Every row comes from one small tree of marks. Brackets hold a mark, then the marks that hang from it, in the order of their numbers. Every link used is in the known rows. Which tree was each row made from?
Known rows
{J766 J584 J710}: [  4  -7 -15 -21 -32   9  15 -25  16   0  -5 -28 -30  32  -9  14  -8  -1
   6 -18  19 -10  -4  -2   2  11   1   6   5]
{J162 J38 J180 J468 J526}: [-11 -27  -9  22 -15  -9  12 -25   7 -21 -18 -50 -20  11  26  10   3   0
   5 -22   1  10 -14  -2  16  10   2  10  -4]
{J649 J907}: [ -6 -19 -13  -9 -28  -1  11 -10  20   0  28 -40 -26  30 -14   5  -2   0
 -11 -16 -15  -4  -6  -3   5  12   5   9  10]
{J625 {J584 J766}}: [-13 -20 -12 -12 -31   7   1 -20  24  -4 -13 -21 -28  28 -10  20  -3  -2
   6 -39 -10  -8  -6   3   7 -41   6  10  10]
{J468 {J162 J38 {J180 J766} J526}}: [ -7 -26 -11  15 -24  -7  19 -25  17 -21 -34 -52 -26  14 -13   3  -6   1
  -4 -20 -10   8 -11  -1  29  -6   1   8  -5]
{J526 {J162 J38 {J180 J766} J468}}: [-18 -29 -11   4 -23 -10  12 -12 -14 -16 -26 -48  -9  17  12   9   0   3
  -7 -31 -17 -18 -13  -7  15  -8   1   6  -3]
{J162 {J38 {J907 J649}}}: [ -2 -27  17   0  -3  -5   8 -10  31 -15  -1  -8 -20  29 -16   8  -8   0
  -6 -13   4   5 -20  -5  10  41   9   9   6]
{J526 {J162 J38 J180 J468}}: [-19 -29  -8   5 -19 -11   6 -14 -18 -12 -19 -57  -8  16  14   6  -2   3
  -1 -20 -12 -18 -14  -8  15   3   2   6  -2]
{J162 {J38 J907} J468 J526}: [ -7 -28  13  25  -5  -7  15 -19  22 -18  -6 -25 -14  30  28  11  -1  -2
   4 -19  -7  14 -18  -1  17  37   8   9   0]
{J584 J625 J766}: [-12 -21 -14 -20 -35  -1  12 -15  15  -7  -7 -28 -27  27 -11  28  -5   1
   7 -16 -16 -11 -13  -3   7 -91   5   8   9]
{J584 J625 {J766 {J180 J162} J710}}: [-14 -13  -9 -31 -35 -12   7 -24  13  -5  11  19 -26  21  -5  37  -9   3
  12 -26 -12  -3 -12 -11   6 -75   9   1   4]
{J180 J766}: [ -7 -22 -19  -7 -34   1  19 -10  18  -7 -25 -13 -28  32 -14   9  -4  -1
 -10 -29 -15  -8  -5  -3   5  -8   4   8  10]
{J180 J162 {J766 J584}}: [ -4 -23 -21 -11 -38  10   9 -16  21  -5   6  -6 -28  36   4  25  -7   3
  -7 -28  -2 -11  -3  -1   4 -17  -3   7   1]
{J468 {J162 J180 J526}}: [ -8 -20 -16   9 -30  -7  16 -26   9  -7 -27 -61 -29  15 -14  -2 -10  -1
   4  -8  -3   0  -2  -2  24   3   1   8  -1]
{J38 J907}: [  0 -20  15  -3 -25  -2  11  -8  27  -2  -4 -32 -26  30 -14   8  -5   0
  -5 -11  -9  -3 -10  -5   6  41   9   9  11]
{J526 {J162 {J180 {J766 J584 J710}}}}: [ -7 -16 -16 -10 -43   0  17 -13  -9  -7 -25 -53 -20  17 -16  12  -6   3
  -3 -27  -4 -23  -3  -6   7  -9  -1   5   2]
{J625 J584}: [-13 -20 -13  -9 -30   6   1 -19  22  -4 -15 -20 -25  29  -9  11  -3  -3
   1 -37  -7 -10  -5   1   4  -2   6  10  11]
{J38 {J162 J180} J907}: [ -6 -18  20  -3 -28  -5   6  -9  23  -5 -10 -60 -30  17 -18   9  -5   7
  -6 -12  -9   0 -13  -8   9  47   6   8  23]
{J766 {J180 J162} J584}: [ -6 -24 -11 -11 -30  -3   1 -29  15   3  13  23 -27  24   1  29  -4   2
   9 -17   9  -4  -3  -5   2  14   0   4   1]
{J584 J766}: [ -8 -22 -14 -10 -29   1  11 -15  14  -2 -10 -27 -29  29 -14  16  -6   0
   6 -14 -10  -5  -8  -2   7 -41   5   8   8]
{J710 {J766 {J180 J162} {J584 J625}}}: [ -7 -21   3 -19 -38  -2   4 -24  23  -4  10  12 -26  23   1  31   2   1
  18 -32  21  -8  -5  -7   1 -39   1   5   3]
{J584 J625}: [-13 -21 -15 -16 -33  -3  11 -14  12  -6  -9 -26 -23  28  -9  16  -5   0
   0 -13 -13 -14 -10  -5   3 -41   5   8  11]
{J766 {J584 J625} J710}: [  1  -7 -15 -29 -37   8  15 -26  17  -5  -2 -28 -28  31  -7  23  -7   0
   6 -19  14 -15  -7  -2   2 -29   1   6   6]
{J468 {J162 J38 J180 J526}}: [ -8 -25  -8  16 -19  -8  13 -28  12 -17 -26 -60 -25  13 -11   0  -8   1
   1 -10  -5   8 -11  -2  29   5   2   8  -5]
{J180 {J766 J710}}: [ -4 -11 -18 -17 -35   1  22 -13  16  -8 -23 -10 -29  32 -15   7  -7  -1
  -9 -34  -9  -5  -5  -6   5  -1   6   6   9]
{J180 J162 {J766 {J584 J625} J710}}: [ -4 -11 -20 -27 -42   8  12 -19  21  -9  10  -3 -27  35   4  32 -10   4
  -5 -34   0 -13  -6  -4   3 -42  -1   4   0]
{J526 {J162 J38 J468}}: [-21 -30 -10   5 -12  -8   8 -12 -17  -9 -15 -32  -3  31  17   5  -7   1
   1 -18 -17 -18 -14  -6  14   3   4   6   0]
{J162 {J38 J907} {J180 J766} J526}: [  2 -25  15  24 -27  -6  20 -13  32 -27 -22 -46 -26  10 -10  17   3   3
  -8 -29  -9  18 -16  -2  16  23   5  11   1]
{J468 J162}: [-10 -21 -16  -7 -23  -4  12 -21   9   0 -20 -38 -26  31 -15  -5 -12  -2
  -1  -7 -10 -10  -5  -3  21   3   4   7   3]
{J710 {J766 {J180 {J162 J468}} J584}}: [ -8 -22   2 -13 -30  -3   3 -26  20   0   9  14 -26  26  16  23   3   0
  18 -35  25  -7  -3  -7   3  -7   0   5   0]
{J625 {J584 {J766 {J180 J162}}}}: [-17 -22  -9 -14 -31  -1  -5 -24  23  -3   0  14 -27  23  -5  29  -3   0
   9 -43 -11  -3  -6  -2   6 -34   8   6   7]
{J468 {J162 J38}}: [-11 -27  -8   0 -12  -5   9 -23  12  -9 -19 -38 -21  29 -12  -3 -10   0
  -4  -8 -12  -3 -14  -3  26   6   4   7   0]

Write each row's tree
[-15 -22   3 -10 -27 -11   3 -20  15  -1   4  19 -23  24  13  15   1   0
  14 -35  12  -3  -4 -13   4  -1   6   4   3]	{J710 {J766 {J180 {J162 J468}}}}
[ -6 -19  16  -8 -10  -5   8  -6  29  -5  -3 -11 -24  32 -24   5 -16   2
  -3 -10   4  -1 -14  -7   6  50   8   7  24]	{J38 J162 {J907 J649}}
[ -9 -12 -18 -18 -36   1  11 -13  15  -6   2   2 -27  35   0  14 -13   4
 -10 -34 -10  -5  -4  -9   5  -4   4   3   3]	{J180 J162 {J766 J710}}
[ -7 -13 -13 -14 -37   2  13 -18  13  -8 -23 -48 -32  18 -16  14  -6   6
  -4 -27   1  -6  -8  -6   7   4   0   6  19]	{J38 {J162 {J180 {J766 J584 J710}}}}
[-14 -28  11   7 -17 -11   6 -10  -7 -12 -13 -61  -9  16  12   9  -1   4
  -4 -20 -13 -15 -16  -8  16  24   4   6  -2]	{J526 {J162 {J38 J907} J180 J468}}
[ -1 -22 -20 -16 -40   8  20 -16  24 -10 -18 -19 -28  32 -10  26   0   0
  -5 -29  -5 -15  -7   2   3 -46  -1   9   8]	{J180 {J766 {J584 J625}}}
[-11 -12  -8 -31 -34 -13  14 -24  14  -6  -6  11 -27  20 -15  33  -5   1
  13 -26 -11  -3 -12 -10   6 -72  10   2   8]	{J584 J625 {J766 J180 J710}}
[-17 -26  -4  -9 -24  -3  -6 -25  25  -9   1  15 -24  22  -3  30  -1   0
   8 -43 -12   2 -11  -1  10 -33   8   6   5]	{J625 {J584 {J766 {J180 {J162 J38}}}}}
[  3 -11 -19 -19 -38   9  23 -19  22  -7 -18 -15 -31  34 -12  16  -5   0
  -4 -34   5  -9  -3  -1   3  -6   1   7   6]	{J180 {J766 J584 J710}}
[-13 -24  -9 -12 -28 -10   3 -20  13   0   6  16 -28  22  -6  26  -6   2
  10 -19 -11   1  -7  -9   7 -32   7   4   4]	{J584 {J766 {J180 J162}}}
[-11 -11 -11 -20 -32   7   4 -23  23  -5 -11 -19 -29  29 -11  20  -6  -2
   7 -44  -5  -6  -6   1   6 -36   8   7   9]	{J625 {J584 {J766 J710}}}
[-12 -28   7  17 -11  -5   3 -18  18 -13  19 -13 -15  32  34  16  -8   3
   2 -17  -7  10 -15  -5  15  28   5   6  -4]	{J180 {J162 {J38 J907} J468 J526}}
[ -3 -25   8  14  -4  -8  16 -21  26 -16 -14 -24 -20  28 -15  -1 -16  -2
   1  -7   0  10 -14  -1  28  28   6   8  -3]	{J468 {J162 {J38 {J907 J649}} J526}}
[-14 -29 -11  22  -7  -6  15 -23   9 -17 -13 -20 -14  29  29   8  -2  -3
   7 -19  -5  10 -15   0  16  11   5   9  -1]	{J162 J38 J468 J526}
[-10 -23 -16  -9 -45  -1  15 -11  -8  -9 -24 -55 -18  16 -14  19  -4   3
  -3 -24 -11 -28  -6  -4   7 -39  -2   7   3]	{J526 {J162 {J180 {J766 {J584 J625}}}}}
[-13 -23 -10 -21 -33 -12  11 -20  14  -6  -7   8 -26  19 -13  34  -2   0
  12 -21 -17  -5 -13  -7   6 -80   8   5   9]	{J584 J625 {J766 J180}}
[ -6 -27   5  16 -24  -1  13 -11  30 -20   5  -2 -20  31   6  21  -8   4
  -9 -28 -17  14 -14  -3  13  12   5   7  -1]	{J180 {J162 {J38 J907} J526} J766}
[-11 -24 -24 -18 -34   6   9 -20  18  -8  10  -4 -23  37  31  33  -3   3
  -4 -35  -6 -18  -6  -1   6 -49  -4   6  -2]	{J180 {J162 J468} {J766 {J584 J625}}}
[-19 -23 -15  -2 -29  -9   8 -12 -21  -3 -20 -58 -13  18  11   4  -4   2
   1 -19 -10 -25  -5  -8  10   1   1   6   1]	{J526 {J162 J180 J468}}
[ -9 -19  15  -9 -10 -10   5 -11  23  -7  -5 -33 -26  20  -1   7  -9   3
  -3 -18   9  -4 -14  -8   9  50   5   7  18]	{J38 {J162 J180 J468} {J907 J649}}
[-18 -29 -12  15 -12  -5   3 -22   8 -13  13  -9 -14  32  36  14  -8   2
   5 -17  -5   7 -12  -4  14   7   3   7  -5]	{J180 {J162 J38 J468 J526}}
[  1 -26  18   3 -26  -6  12 -10  32 -22 -18 -48 -28  11 -15  15   5   4
 -17 -30 -12   6 -19  -6  13  24   5  10   4]	{J162 {J38 J907} {J180 J766}}
[-12 -13  -7 -21 -31  -2   3 -27  23  -4 -12  11 -28  22 -13  24  -3  -2
  11 -47  -6  -1  -6  -2   6 -27  10   5   9]	{J625 {J584 {J766 J180 J710}}}
[-16 -29 -16  14 -19  -3  12 -18  15 -19   1   4 -16  33  34  19  -6   2
  -5 -35 -14   8 -12  -3  14 -10   2   6  -5]	{J180 {J162 J38 J468 J526} J766}
[-15 -13  -8 -21 -32  -2  -3 -27  22  -3   1  16 -28  23  -6  28  -6   0
  11 -47  -6  -1  -6  -4   6 -28   9   4   6]	{J625 {J584 {J766 {J180 J162} J710}}}
[ -1  -9 -10 -31 -35  -5  14 -32  16  -3  -4  17 -27  21 -11  31  -3   0
  12 -26  12  -8  -7  -6   1 -15   5   2   6]	{J766 J180 {J584 J625} J710}
[-16 -20 -17   9 -29  -6  17 -19   6 -12 -28 -43 -25  18  12  10  -3   3
   1 -29  -9   2  -8  -4  12   3   1   7  16]	{J38 {J162 {J180 J766} J468 J526}}
[ -7 -12  -8 -21 -28 -10  13 -24  12  -1  -9  12 -30  21 -17  20  -6   0
  12 -25  -5   3  -8  -9   7 -22  10   3   7]	{J584 {J766 J180 J710}}
[-19 -29 -10  -1 -11  -4  -3 -19   8  -8  16 -11 -16  33  33  13  -7   3
  -2 -18  -7  -3 -14  -7  11   8   3   6  -3]	{J180 {J162 J38 J468}}
[ -5 -26  15  24 -14 -10  12 -20  21 -21 -11 -54 -20  12  23  13   4   1
   1 -22  -1  14 -18  -2  18  36   5  10  -3]	{J162 {J38 J907} J180 J468 J526}
[-13 -25  10  -6 -25 -11   2 -19  19  -8   4  18 -23  21  -2  16   1   1
  12 -32  10   4  -9 -13   6   0   7   5   3]	{J710 {J766 {J180 {J162 J38}}}}
[ -8 -29  15   4  -4  -6   7 -14  21 -12  -2 -27 -16  31  23   9   2   0
  -5 -21  -9   2 -21  -4  14  38   8   8   2]	{J162 {J38 J907} J468}
[-19 -21 -17  11 -18  -4  14 -19   4  -5 -17 -28 -19  32  16   5  -9   1
   9 -15  -8   1  -9  -3  10  14   4   7  18]	{J38 {J162 J468 J526}}
[-17 -24 -18  -3 -33  -8  14 -10 -16  -7 -27 -50 -14  19   9   7  -3   2
  -5 -29 -16 -26  -4  -7  11 -10   0   6   1]	{J526 {J162 {J180 J766} J468}}
[ -2 -18  -1 -17 -38   8  12 -18  25  -6  -6 -31 -27  29  -7  21   2  -1
  14 -28  23 -15  -6  -2   1 -48  -1  10   6]	{J710 {J766 {J584 J625}}}
[ -4 -23 -11 -18 -33  -5  11 -29  17  -3  -5  13 -26  21  -9  33   2  -1
  11 -19   4 -10  -8  -3   1 -24   2   6   7]	{J766 J180 {J584 J625}}
[ -4 -20 -18 -15 -38  -1  16 -24  16  -9 -27 -58 -32  18 -16  12  -4   1
  -6 -21  -6 -15  -5  -1  21 -37  -3   7  -1]	{J468 {J162 {J180 {J766 {J584 J625}}}}}
